Each row was made from one path, in order. Every step used is in the known rows, and no mark comes twice. Write each row's path.
Known rows
X > Y > N > W > J > U: [-20  -3 -15 -15 -30  23   6 -35   9  -1  12  11   3   0   3  -4 -10 -10
   9 -18  10  10  -9   3   4  10]
W > U > J: [  6  11 -14 -17   2 -21   6 -11  -1 -18 -20  11 -17 -11  -1   4  14   1
   3   3  -8  -8  -3   5   6  15]
U > W > X: [ 16  -2   8 -41 -18  12 -10  -8  -4 -16  -1  12   2  -7 -12   3 -10  13
  -6   9  19  -1   0  -5  -4   2]
W > Y > X: [ 28  -9   8   6  11   7   3 -19  11 -13  12   1   8 -11  -3   3  13  16
 -17 -14   3  23  -7  -6 -13   1]
J > U > W > E: [ 14   1   4  -6  -1  14   4 -15  12 -11  13   6  -9   3  10   0  -5  -5
   2   9  -2   2 -14   1  -2 -14]
U > W > E: [ 16  11  10  -7  -2   3   0 -13  16  -8  -4   1  -7   3   9   7  -4   1
  -2  13  -3  -3 -10   2  -5 -11]
J > U > W > X > Y: [  8  -4   2 -44 -10  30 -11 -14  -4  -1  10   7  14  -2  16  -6 -15  -3
   1 -12  25  17  -2  -8 -13   9]
N > Y: [-18   1   1   0 -16  -5   0  -4  -1   5 -17 -10  -1  14 -11  -3 -10   4
  -3  15   3  -7  -4  -2  27   0]
E > W: [-28  -4  10 -10  10  14  -1   8   3   3  10  -2   2  -4 -14  -1  -8   0
  -2  -5  -4   3  -2  -5   5   8]
H > W > X > Y > N: [-12  -4   0 -44 -12  25 -21 -31  -3  17   2  12  25  -6  10  -7 -24  10
 -20 -25  18  -5   7  -1  11   5]
H > W > Y: [-17   5  11 -16  11  -4  -3 -19   7  -5  10  23  12  -8   1 -10  11  21
 -16 -12   4 -16  -7  10 -14   6]
N > Y > W: [ 17  -6   4  11 -17  11   0   2   5   0  -7 -20  13  -3 -15  -2   0   9
 -18   3   1  -7  -5  -2  28   1]
X > Y > W: [ 30  -1   6  -1  -2  23  -5  -1   8   7   6 -17  25 -11  13  -1   2  -1
 -13 -24   7  11  -2  -4  -3   9]
J > U > W > Y: [  7  -3   5 -17   0  10   6 -27   2 -41  10  27   5  -1  -2  -6  20  12
  -7  -2   4  -1 -14  -1 -16  -1]
N > W > J: [-15  15  -5  -7 -34  -8   8 -20  18   0  -8   1  -8  -4 -12  10  -6  -2
  13  -1   7   1  -7   6  -5  16]
E > W > Y > N: [-13  -4   6 -25   0  14  -7 -33   2 -18   4  17  15  -6 -12   2   4  16
 -21 -19  -5 -12  -3  -3   7   0]
Y > N > W: [-38   2  -6  -6 -27  13  -3 -26  -2   6 -14  14   9   5  -6   5 -13  13
 -10  -9  -1   0   2   1  19   1]
X > Y > W > U > J: [ 25  11 -11 -17   0  -5   3 -10   3 -13 -16   0   0 -20   8   2  15   0
  -5 -12  -4  -1  -4   3   4  21]
X > Y: [ -3   6   1 -13   3  11  -5  -8   1  13   0  -7  15   4  23  -4  -7  -8
   3 -18  10  15   2  -5 -12  10]
W > Y > N: [  5  -3   0 -17  -6   4  -8 -37  -1 -20  -3  18  13  -3  -3   3  10  16
 -19 -16  -3 -15  -2   0   5  -4]
X > Y > N > W > U: [-19   1  -6 -25 -17  12  -3 -29  10   3 -30   5  -3   0  11  14   0   9
  -2 -10  -3   8  -5   5   7  13]
H > W > X > Y: [-11   4   8 -43  -1  18 -17  -9  -1  29  11   4  22  -7  18  -9 -24   4
  -6 -21  25   6   5   0 -11  15]
X > Y > N > W: [-40   6  -8 -14 -25  20  -6 -30  -2  14 -14   9  18   7  10   3 -18   8
  -9 -21   5  11   2  -1  10   7]
N > W: [-36   5  -2   2 -17   5   3  -6  -1  11  -9   7   3   6  -1   5  -9   8
   3  -2   0   9  -2   0   3   6]
W > X > Y: [ 11   1   4 -39  -3  15 -16  -6  -3  20   6  -4  16  -4  19   2 -17  -2
   4 -17  20  15   4  -7 -16  12]

Write each row's path
[ 25  -9  -9  -5 -16  25   7 -15  14  -7  24  -7   6 -13   4  -6   3 -14
   6 -18  11  10 -11   2  -4  10] : X > Y > W > J > U
[-12  10  -9 -23   7 -11   5  -6   0 -16 -13   8 -15 -15  -9   3   9   1
   1   0 -11  -5  -4   2   9  19] : E > W > U > J
[ 44 -11   7 -24 -14  18 -13   5  -1   4  14  -8  12 -21  -9   7  -7  12
 -10  -8  14  -1   3  -4   3   4] : Y > W > X
[ 41   7  10   1   6  17  -6  -5  20  20  13 -23  13  -8  26   8  -6  -7
  -5 -16  -3   7  -8   0  -6  -3] : X > Y > W > E
[-16  -4 -14  -3 -25  12  13 -20  10  -5  16  10  -9  -2  -6  -3  -4  -8
  16  -5   7   8 -11   5   0   7] : N > W > J > U
[-18   8   4  -9  -7  -4   1 -21   2  -9  -2  18   8   0   1   7  11  18
  -1 -11  -1   1  -8   1 -16   7] : N > W > Y
[  5  -4  -2 -41 -15  23 -19 -28  -5   9  -1   4  20  -3  11   1 -19   4
 -13 -22  15   1   7  -5   7   3] : W > X > Y > N
[-15  -6  -7  -8 -11  12   9 -17  13  -2  25  14  -6  -9  -6 -16  -6  -6
   5  -6  11  -6  -9  12   2   7] : H > W > J > U
[-10  -4   8 -37  -6  10 -15  -1  -3  17  14  13   7 -14  -6  -7 -21  16
 -11  -4  19 -11   4   6   3   6] : H > W > X
[ 27   8 -11 -11  -2 -10   6  -7   2 -20 -16   3  -8 -21  -4   4  18   4
  -7  -2  -9  -8  -4   5  10  16] : Y > W > U > J
[ 26 -14   8   1   4  22   7 -27  10 -33  16  13   6  -9  -6  -6  15  17
 -21  -8   7  27 -14  -7 -11   0] : J > U > W > Y > X
[ 43   2   9   9   4   9  -3   0  20  11  12 -20   3 -10  10  10  -1  -1
  -7  -5  -9  -3  -8   2   2  -9] : Y > W > E
[  7  -8 -11  -4 -14   9  11 -16  10 -12  22   4 -10  -5  -5  -6   1 -14
  15  -2   7   3 -10   4  -1   4] : W > J > U
[ 32   3   9  10  -5   6  -3  -3  19  14   2 -26   3  -2   3   9  -8   2
  -9   5  -7  -7 -11   1  19 -10] : N > Y > W > E
[  6  -7  12   2  14  11   0 -21  14  -4  17  10  13 -16  -3  -9   6  23
 -27 -17   7  16  -7   2  -8   4] : H > W > Y > X
[-12   5   2 -37 -15  18 -14 -10  -2  25   2  -1  17   0  17   5 -22   3
   6 -19  20  20   3  -7 -14  15] : N > W > X > Y
[ 10 -11  14  -1  17  16   3 -14  12 -11  19  -1   9 -13 -12   2   8  15
 -18 -17   0  26  -8 -10 -10   7] : E > W > Y > X
[  3 -10  -4 -45 -20  37 -15 -36  -6  -7   4  16  19  -2   9  -6 -18   4
 -15 -18  19   4   1  -7   9   0] : J > U > W > X > Y > N
[-11  -9  -6 -12  -8  19  10 -11  11 -10  28   3 -10  -8 -14  -6  -4 -14
  14  -6   5   5 -12   0   1   9] : E > W > J > U
[-10   7   5 -17 -13   1   5  -9  21  -7   6  -7  -8 -12 -22   6  -5  -9
   9  -4   4  -4  -8   1  -4  16] : E > W > J
[  5 -10   3  14  -8   9   3 -10   8   4  -5 -17   2   3 -14  -2 -10  10
 -17   5   6  23  -5  -9  24   0] : N > Y > X
[  2  -8  -1 -23 -13  19  -2 -46  -3 -40   1  30  11  -1  -6  -4  11  17
 -22  -9   2 -12  -9   0   6  -8] : J > U > W > Y > N
[-15   0  -3 -12 -11  -1   5 -10  11  -1 -26   2 -15  -1   2  15   8   9
   6   5  -6   7  -9   8   1  13] : N > W > U
[ 31 -10   7 -24 -23  14 -14   3  -1   6   3 -15  12 -12 -16   5 -14  15
 -13   3  14  -5  -1  -5  20   3] : N > Y > W > X
